Known rows, with every way that one mark hangs from another
(T V W): [  3  -8  -7  -6  -1   0   9  -1   6  27   0   2   2   6   6  19 -10 -11
  23  -1 -15  17 -21]
(W E): [ -2   2  -2   1  -5 -11  -5  -2   4 -10  -4  -4  -1  -6   7  11   4   3
 -15   6   7 -15   3]
(S (V M T)): [-12  22  -6   8 -23  11 -15 -29  17   2  -2 -10   9 -14  10  -5  -4  -4
 -15   8 -28  -4  -5]
(N V): [ -6 -10   6  -8   3  -7   2   6   5   4  14   4   5  -7  11   5  -6  -9
   7  -3  -3  12 -11]
(E (W (T V))): [  7  -5 -32 -25   0   2  12  16   3 -16  -3  -5   1  28  12 -12 -12  -5
   3  -8  20  12   3]
(W (T (V J))): [  9   0 -24 -18 -23  -6   9  -5   4 -17  -9  -5  -9  19  11   3  -3 -15
  -9  -3   6   6 -25]
(S (V J M (T W))): [ -9  15  -5   9 -36   8   0 -25  12  12 -11 -18  -6  -8   6  10   1 -24
 -18  11 -42   0 -38]
(J (V M S)): [  8  18 -22   9 -29  12 -11 -42   8  22  33  -2   9 -18  15   2  -7 -10
 -15  -6  10  11   9]
(J (V M)): [ -3   8 -25  -1  -8   6 -11 -28  14  11  19  -4   2 -15   9   1 -15 -13
 -20   5  -7   3   1]
(M V): [-10  -7   1  -7  -3 -11   4  -2   1   1   7   5   5   6   8   1 -11  -9
  10  -3   2  -2 -14]
(N (V J)): [ -7  -7   3  -6 -11 -13   7   5   8  -4  12  -9  -1  -5  13   4  10 -26
  -8  -4  -4   7 -29]
(M (V J S)): [  0   7   2   6 -37 -12  10 -17  -3   5  17   0   7   7  17   3  11 -22
  -2 -14  15   0 -22]
(W E (T V)): [  7  -2 -25 -17 -16  -9  -1  -4   7 -17 -12   3  -4   9  15  15 -13   5
  -7   2  12  -7  -3]
(T (V J S) (W E)): [ 10   6  -9   8 -41  -8   5 -18   7  18  11  -9   4   1  21  30  15 -23
  -2  -7   5   1 -26]
(V S): [  8  11   4  13 -21   6  -1 -16  -5  11  15   5   7  -3   7   3   9   3
   4 -13  19   7   8]
(J (V M S (T W))): [  5  14 -12  13 -38  20  -9 -37  12  35  17  -1   9 -13  21  12  -7  -9
   5   0 -18  16  -7]
(T V (W E)): [  0  -8 -10  -6  -6  -8   3   0  11  16  -5  -2   2   1  11  28  -7 -10
   6   4 -10  -1 -16]
(T W): [  2  -8   3  -2   1   3  12   6  -6  20  -6   4  -8   1  -5  17  -9  -1
  12   3 -12   6 -14]
(M (V J)): [ -9  -5   0  -3 -17 -18   9  -3   3  -9   4  -6  -3  10   9  -2   4 -25
  -6  -2  -2  -5 -31]
(T (W E)): [  2  -8   1  -1  -5  -7   6   6  -3  10 -10   1  -9  -3   3  29  -4   0
  -3   9  -7  -9  -9]
(M (V J S (T W))): [ -3   2  11  11 -47  -5   9 -16   4  15   2  -2  10  11  25   9  11 -23
  21  -8 -11   5 -40]
(T (V M) W): [  1  -2 -12 -15  -3  17   6 -20  11  33  11   0  -8  -5   3  25 -11 -27
   6   2 -22  14 -13]
(W E (T (V J M))): [  5   7 -30 -26 -33   0   1 -21  11 -21  -2 -10 -20   1  14  22   0 -26
 -38   5   6 -12 -11]

Rows
[  7  22 -13  -1 -41  15   0 -41  14  16  32 -10   1  -6  15  10  19 -36
 -14 -11   6  11  -8]
(T (V J M S))
[-12 -10   7  -1 -31 -19   6   0  10  -6 -18 -10   1   9  23  18   8 -25
   2   9 -23 -16 -43]
(M (V J (T (W E))))
[  4  -3 -34 -22 -15  -2  18  13   3 -24  -5 -16  -6  32  13 -12   3 -22
 -10  -6  19   9 -15]
(E (W (T (V J))))
[  5  17   5   8 -51  23   4 -32   6  23   9  -7  -6  -7  14  17  20 -27
  -4   1 -17   8 -16]
(V J M S (T W))
[-10   1   0 -15 -15   2   5 -12  14   1  24 -11 -10 -15  10  10   7 -39
 -23  -1 -11   5 -17]
(N (V J M))
[-14  -1   5   0 -27 -13  -1  -5  14 -17  -7  -9   6  11  22 -11  12 -25
   4   2 -16  -8 -32]
(M (V J T))
[ 15  14 -32 -21 -27  23  13 -19   1   4  25  -2  -3  13  15  -2  -3 -14
  -8 -16  32  21  20]
(E (W (T (V M S))))
[  5   6 -28 -28 -19   5  -3 -20  10 -11  -1   3 -14  -3  12  21 -15  -8
 -24   6   7  -8   7]
(W E (T (V M)))
[ -3  -3   7   5 -17  -2  -3   4   8   3 -21  -5  -1  -3  13  19   4   2
   6  11 -20 -10 -12]
(V (T (W E)))
[ -8  20 -13   7 -25   2  -1 -28   8  -1   6 -17  -6 -11  -1   0  -2 -23
 -38   5 -16  -7 -22]
(S (V J M))
[  1  22 -16  15 -39  17 -22 -43  19  14  25  -5  14 -16  27  -7   2  -8
  -6  -3  -4  10   6]
(J (V M S T))
[ -9 -14  12  -3 -13  -5   5   2   5  12 -11   5   8  11  17   9 -11 -10
  31   3 -26   4 -29]
(M (V (T W)))
[  6   8 -11  22 -42  -6 -14 -20  13  18   2  -5  20  -6  32  14  -1   7
   9   2  -6   1 -13]
(J (V S (T (W E))))
[ -5   5   1  -3 -34   8  -1 -16  14   0 -10 -18 -18 -10  11  24  17 -28
 -22  14 -27 -15 -17]
(V J M (T (W E)))
[-12  -4   9  -1 -21  -8  -4   5  18 -11   3 -11   8  -1  25  -5  18 -25
   4  -1 -19   8 -32]
(N (V J T))
[ -5   7  10   9 -36  -2  -8 -20   7   6  11   6  22   5  28  -7   8  -5
  23 -11   3   4  -8]
(M (V S T))
[ -6  10   8   9 -49  -7  -2 -21  10  -4  10  -6  16   8  30  -7  20 -21
   8  -9   1   0 -25]
(M (V J S T))
[-12  24  -9  11 -38   6 -12 -32  19  -8  -2 -21   1 -11  12  -6   9 -22
 -30   8 -30  -7 -24]
(S (V J M T))
[  6   9   7  18 -51  -2  -1 -13   7   5  -7 -10   1   1  21  22  26 -11
  -4   0  -5  -8 -20]
(V J S (T (W E)))
[ 14   6 -29 -12 -22  10  13  -1  -3  -4  14  -2   9  24  18  -7  -3  -1
   7 -20  37  20  11]
(E (W (T (V S))))
[  8   6  -9  22 -35   4  -8 -21   9  28   5  -1  19  -2  24   3  -5   3
  23  -3 -10  17 -18]
(J (V S (T W)))
[ -3  -5 -15  11 -18 -12 -14  -4  18   5 -13  -9   9  -6  24  12  -9   2
   3  13 -22  -6 -22]
(J (V (T (W E))))
[  2  25   2  10 -50  21  -8 -37  13   2  17 -12  -2  -9  17   0  30 -26
 -16  -5  -4   0  -2]
(V J M S T)
[  3  24   5   8 -37  25 -14 -36  12  11  17   0   7 -14  16   2  18  -7
  -2  -6  -1   5  16]
(V M S T)
[ -9  13  -5   9 -28   5 -10 -24  14  12 -13  -9   0 -17  12  21  -8  -3
 -16  14 -33 -15 -15]
(S (V M (T (W E))))
[  8  12 -10  -2 -36  17  10 -36   9  34  26  -6  -6  -3  12  28  10 -38
  -4  -8  -5  16 -20]
(T (V J M S) W)
[-11  -5   8 -10 -25   9   5  -8  16  15   8 -10 -10 -11  19  18   8 -39
  -2   6 -36  14 -34]
(N (V J M (T W)))
[  5  13   5   7 -42  18  -7 -30   9  23   7  -1  -2 -16  16  31  13  -8
  -3   2  -8  -4   6]
(V M S (T (W E)))
[  6   7 -28 -27 -27   9   6 -22   7 -11   3  -7 -19   8   9   8  -4 -28
 -24   0   0   5 -17]
(W (T (V J M)))
[  5  19 -12  -3 -26  20  -5 -40  13  24  34   2   7  -9  15  10   4 -20
  -1 -14   9  14  11]
(T (V M S))
[  4   2 -36 -33  -5  18  12  -5   6  -8   8  -5 -10  15   8  -5 -13 -18
 -13  -6  15  12  14]
(E (W (T (V M))))
